Each row was made from one small tree. The marks that hang from a mark follow it in brackets, in the order of their numbers. Every link used is in the known rows. Write each row's tree.
Known rows:
K_8{K_587}: [0.59, -0.54, -2.17, 3.97, -0.29, 2.97, 0.88, 0.32, 0.11, -0.42, -1.52, -0.58, 4.15, -0.22, -1.94, 1.61, -4.21, 1.17, -0.94, -0.08]
K_19{K_587}: [-0.55, -3.83, -1.32, -1.45, -1.59, -0.17, 2.45, 0.57, 1.67, 1.28, 0.42, -2.06, 0.25, 0.38, 0.26, 0.67, -3.46, -0.19, 2.78, 0.04]
K_556{K_91{K_19{K_587} K_773{K_945{K_903}}}}: [2.93, -0.22, -0.84, -3.66, 2.25, 1.28, 2.00, 0.08, 1.40, 0.54, -1.40, 1.24, -3.95, 4.19, 2.46, 4.25, 1.30, -3.27, 0.47, 3.76]
K_587{K_8 K_19 K_556{K_91{K_773{K_945}}}}: [0.12, 3.53, 2.95, -5.44, -0.52, 1.02, -2.70, 0.45, -1.23, 0.93, 0.12, -0.21, -1.45, 0.36, -0.76, -1.15, 2.60, -0.20, 1.69, -1.71]
K_587{K_19}: [-0.08, -0.41, -0.01, -1.06, -1.17, -0.19, 0.32, 0.14, 1.96, 0.58, 0.52, -1.94, 1.90, -2.59, -2.59, -1.56, -2.32, 0.93, 1.45, 0.00]
K_19{K_91{K_556 K_773{K_945}} K_587{K_8}}: [-2.21, -0.50, -1.80, -0.21, 4.09, -0.44, -2.71, -0.59, 0.51, -0.07, -0.50, 2.47, -3.52, 2.75, 1.17, 0.78, 1.89, -3.48, 2.42, -1.07]
K_587{K_8 K_19{K_91{K_556}}}: [-0.07, 0.62, -2.60, 2.33, 1.63, -0.85, -3.19, -1.15, 0.50, -0.81, 1.26, -0.51, 1.38, -2.00, -0.74, -1.36, 1.07, -2.98, 0.91, -3.59]
K_903{K_945}: [-2.14, -3.54, -3.04, 1.09, 2.86, 0.00, 2.04, 0.29, 2.25, 1.21, -0.71, -0.87, -0.76, -1.65, -1.54, 0.18, -3.73, 2.24, 0.53, 1.17]
K_8{K_587{K_19{K_91} K_556}}: [4.31, 1.52, 3.56, 2.10, -0.78, 3.04, -2.40, -1.96, -2.88, 0.48, 0.95, -0.01, 4.00, -2.09, -3.62, -1.45, -2.68, 2.80, -1.97, -3.44]
K_91{K_556{K_587}}: [-2.38, -2.34, -2.93, 3.26, -3.61, -3.37, 3.47, -0.23, -0.65, -0.11, 0.91, -1.35, 3.07, -0.75, 0.03, 0.90, -1.86, -0.52, -0.60, -0.08]
K_19{K_91 K_587}: [1.78, -4.40, 1.99, -0.25, 0.89, 1.68, 0.59, -0.28, 1.23, 0.37, 0.84, -0.75, 0.30, -0.09, 0.93, -0.23, -2.54, -1.47, 1.38, -1.21]
K_91{K_19 K_556 K_773}: [-0.95, -0.60, -3.04, 3.77, 0.15, -2.16, 1.81, -0.14, 0.92, -0.79, 0.41, -0.47, -3.17, 1.78, 3.40, 1.44, 0.32, -0.30, -0.37, 1.42]
K_587{K_8 K_19{K_91{K_773{K_945}}} K_556}: [-0.48, 2.57, 3.62, -3.57, 2.44, 2.37, -5.91, 0.09, -0.58, 0.96, 0.69, 0.56, -1.30, -1.02, -2.42, -3.01, 3.21, 1.88, 0.41, -3.08]
K_91{K_773{K_945{K_903}}}: [-2.86, -0.52, -1.66, -3.68, 3.27, 3.01, -1.15, 2.22, 2.94, 1.46, -3.68, 0.57, -1.00, 1.74, -3.71, 1.86, 0.79, 1.70, -0.28, 4.57]
K_91{K_19 K_556}: [-1.55, -1.51, -6.26, 6.16, -1.10, -3.27, 3.23, -1.05, 1.33, -0.69, 1.89, -1.26, -0.26, 0.80, 2.46, 2.74, -1.46, -2.61, 0.17, -0.52]
K_587{K_8 K_19 K_556{K_91}}: [1.87, 1.30, 1.48, -2.85, -3.01, 0.61, -1.16, 0.02, -1.58, 0.87, 1.66, -2.71, 1.49, -1.25, 0.10, -1.03, 0.77, -1.10, 1.43, -3.85]
K_556{K_91{K_19 K_773{K_945}} K_587{K_8}}: [0.89, 1.91, -0.20, -0.77, 0.84, 0.85, 1.54, 1.10, -0.14, -1.67, -0.09, 1.63, -1.66, 1.94, 4.60, 1.73, 3.60, -2.79, -1.27, 0.90]
K_556{K_91 K_587{K_8 K_19}}: [2.93, 0.92, 1.14, -2.19, -2.76, -0.06, 1.25, 0.32, -1.01, -0.85, 0.94, -1.36, 3.19, -2.17, 1.33, -0.93, 1.03, -2.39, -0.24, -1.49]
K_556{K_587}: [-0.90, -2.89, 0.10, 0.44, -3.03, 0.23, 2.94, 1.35, 0.42, 0.18, 0.49, -1.83, 3.78, -1.91, -0.38, -0.37, -1.93, 1.67, -0.96, 0.42]
K_8{K_587{K_19 K_556}}: [2.39, 1.91, 1.09, 1.28, -2.80, 1.61, -1.08, -1.26, -2.52, 1.18, 0.55, -1.09, 3.85, -1.80, -4.18, -0.71, -3.34, 3.72, -0.87, -2.44]
K_903{K_945{K_773}}: [-1.38, -3.97, -0.95, 1.61, 2.11, -0.59, -0.07, -0.37, 1.79, 2.19, -0.35, -0.90, -2.19, -0.15, -1.46, -0.39, -3.33, 5.32, 0.50, 3.30]
K_773{K_945}: [-4.92, -0.99, -2.95, 0.32, 1.28, 0.65, 1.01, 0.91, 3.36, 0.65, -0.75, 0.41, 1.16, 0.32, -2.82, 1.60, -2.60, -0.90, 2.12, 1.31]

Write each row's tree:
[0.81, 0.60, 2.99, -1.54, -1.02, 1.02, 1.72, 0.26, -0.63, 0.52, 0.67, 0.12, -2.62, 2.58, 2.61, 1.80, 0.47, -0.33, -0.17, 0.31]	K_587{K_556{K_91{K_19 K_773{K_945}}}}
[-1.74, -1.38, 0.26, 0.94, -2.53, -2.30, 2.23, 0.76, -1.12, -0.30, -0.63, -0.52, 0.19, 0.07, 0.97, -0.30, 0.16, 1.82, -1.22, 1.77]	K_91{K_556{K_587} K_773}
[-1.75, -0.58, 2.00, 1.91, 1.84, -0.67, -0.25, -0.51, -0.45, -0.89, -0.59, 2.83, -0.19, 0.56, -0.38, -0.04, 0.98, -0.49, -1.51, 1.03]	K_19{K_91{K_556{K_587} K_773{K_945}}}
[1.37, 3.81, 0.60, 3.29, 3.24, 0.86, -2.96, -2.51, -1.02, -1.03, -1.44, 3.89, 0.92, -0.08, -3.78, -0.06, -1.17, -0.06, -0.99, 0.18]	K_8{K_587{K_19{K_91{K_556 K_773{K_945}}}}}
[1.40, 0.28, 3.18, 0.61, 1.19, -0.66, -1.89, -1.17, 0.23, -0.48, 0.10, 0.44, -0.79, -1.58, -0.79, -2.23, 0.09, 0.15, -0.05, 0.06]	K_587{K_19{K_91{K_556 K_773}}}
[2.67, 2.91, 1.51, 1.79, -0.20, 2.81, 0.77, -0.86, -2.41, -0.32, -0.64, 1.96, -0.17, 2.85, 0.77, 2.90, -1.19, 0.42, -1.86, -0.19]	K_8{K_587{K_556{K_91{K_19 K_773{K_945}}}}}
[4.77, 2.26, 5.98, 0.48, -0.06, 3.87, -3.52, -1.31, -3.19, 0.36, -0.22, 0.73, 1.84, -1.35, -2.80, -2.30, -1.34, 4.47, -2.55, -1.99]	K_8{K_587{K_19{K_91{K_773}} K_556}}
[-1.28, -2.63, -1.81, -2.73, -2.50, 0.48, -0.21, 0.97, -0.75, 2.29, 1.60, -3.33, -0.08, 0.75, 0.75, 0.01, -0.83, 0.73, 2.91, -3.64]	K_19{K_587{K_8 K_556}}
[-0.92, 0.33, -4.11, 3.02, -0.65, -2.56, 1.05, 0.42, -0.92, -1.41, 1.03, -0.39, -1.93, 1.08, 4.56, 0.68, 3.22, -0.21, -1.87, -0.23]	K_91{K_19 K_556{K_587{K_8}} K_773}
[-5.34, 0.19, -2.67, 0.95, 1.26, -2.02, 0.45, 0.37, 1.57, 0.15, -1.74, 1.60, -2.13, 2.08, -1.51, 1.49, -0.44, -0.60, 1.47, 2.66]	K_91{K_556 K_773{K_945}}
[4.15, -0.69, 3.78, -0.27, -2.09, 0.65, 4.21, 0.82, -0.89, -1.62, 0.32, -0.13, -0.73, 0.78, 5.52, 0.79, 0.97, -0.67, -2.67, 2.00]	K_556{K_91{K_19 K_773} K_587}
[3.36, 1.78, 4.13, -4.25, -1.81, 0.75, 0.05, 1.22, -1.37, -1.05, -0.49, -0.54, 0.57, -1.34, 2.23, -2.00, 2.82, -0.49, -0.85, 0.25]	K_556{K_91{K_773} K_587{K_8 K_19}}
[-0.43, -2.32, -6.25, 4.00, -1.70, -4.41, 3.55, -1.82, 0.71, 0.25, 2.66, -1.20, -1.92, 1.94, 3.44, 2.91, -2.15, -3.22, 1.89, -0.85]	K_91{K_19{K_587} K_556}
[-0.14, 0.48, -1.33, -1.48, -2.04, -0.31, -0.53, 0.88, -0.02, 0.03, 1.16, -1.96, 3.29, -3.29, -1.26, -2.21, 0.77, 1.02, -0.23, -1.79]	K_556{K_587{K_8 K_19}}
[-1.25, 1.55, -0.98, -0.63, -1.61, -2.87, -1.11, 0.31, -1.53, -0.34, -0.02, -0.49, -0.11, -1.05, 0.19, -1.98, 2.55, 1.23, -0.41, -0.17]	K_91{K_556{K_587{K_8 K_19}} K_773}
[-1.76, 2.78, -1.12, 0.27, 4.28, -0.41, -4.66, -0.79, 0.93, -0.74, -0.31, 2.08, -1.57, -0.50, -1.60, -1.52, 2.93, -2.07, 1.20, -1.30]	K_587{K_8 K_19{K_91{K_556 K_773{K_945}}}}
[4.38, 0.77, 6.84, -4.22, -3.03, 0.01, 2.08, 0.46, -1.36, -0.65, -0.45, -0.20, 0.76, -1.54, 1.30, -1.95, 0.47, 0.72, -1.27, 1.99]	K_556{K_91{K_773} K_587{K_19}}
[-0.20, -2.25, 2.13, 2.70, 1.82, 0.62, -0.62, -0.11, 0.47, -1.01, -0.78, 0.57, -0.92, 0.39, 1.16, -0.36, -0.16, -0.49, -0.80, 0.47]	K_19{K_91{K_556 K_773}}
[2.14, 0.59, 3.67, -2.05, 0.79, 1.89, -2.88, 0.78, -0.65, -0.87, 0.37, -0.17, 1.29, -2.93, -0.03, -3.73, 2.89, 1.81, -1.71, -1.41]	K_556{K_587{K_8 K_19{K_91{K_773}}}}
[1.12, -1.45, 0.00, -0.32, -2.57, 1.18, 2.66, 1.56, -0.68, -1.24, 0.12, -1.56, 3.40, -0.60, 3.03, 0.71, 0.47, -2.91, -0.53, -1.19]	K_556{K_91 K_587{K_8}}
[-1.27, -1.40, 0.93, 0.00, 2.91, -1.18, -0.63, -1.15, 0.50, 0.19, -0.40, 2.75, -3.35, 2.48, 0.25, 0.76, -0.38, -2.26, 2.07, 0.70]	K_19{K_91{K_556 K_773{K_945}} K_587}
[-2.96, 2.41, -0.12, -0.90, -0.84, -4.03, 0.20, -0.79, -0.54, 0.36, -0.39, 2.17, -0.80, -0.33, -2.57, -0.87, 0.86, 1.08, 0.34, 2.22]	K_91{K_556{K_587{K_19}} K_773{K_945}}
[-1.18, 0.44, -3.62, -1.37, 3.98, 2.25, -0.43, 1.31, 3.20, 0.74, -1.96, 0.80, -2.92, 2.48, -0.97, 2.90, 1.99, 0.74, -1.39, 4.16]	K_91{K_19 K_773{K_945{K_903}}}
[-3.74, 3.30, -2.50, -1.16, 0.29, -3.36, -1.70, -0.16, -0.54, -0.12, -0.39, 1.81, -0.91, -0.11, -1.87, -0.94, 2.91, 0.07, 0.68, 0.64]	K_91{K_556{K_587{K_8 K_19}} K_773{K_945}}
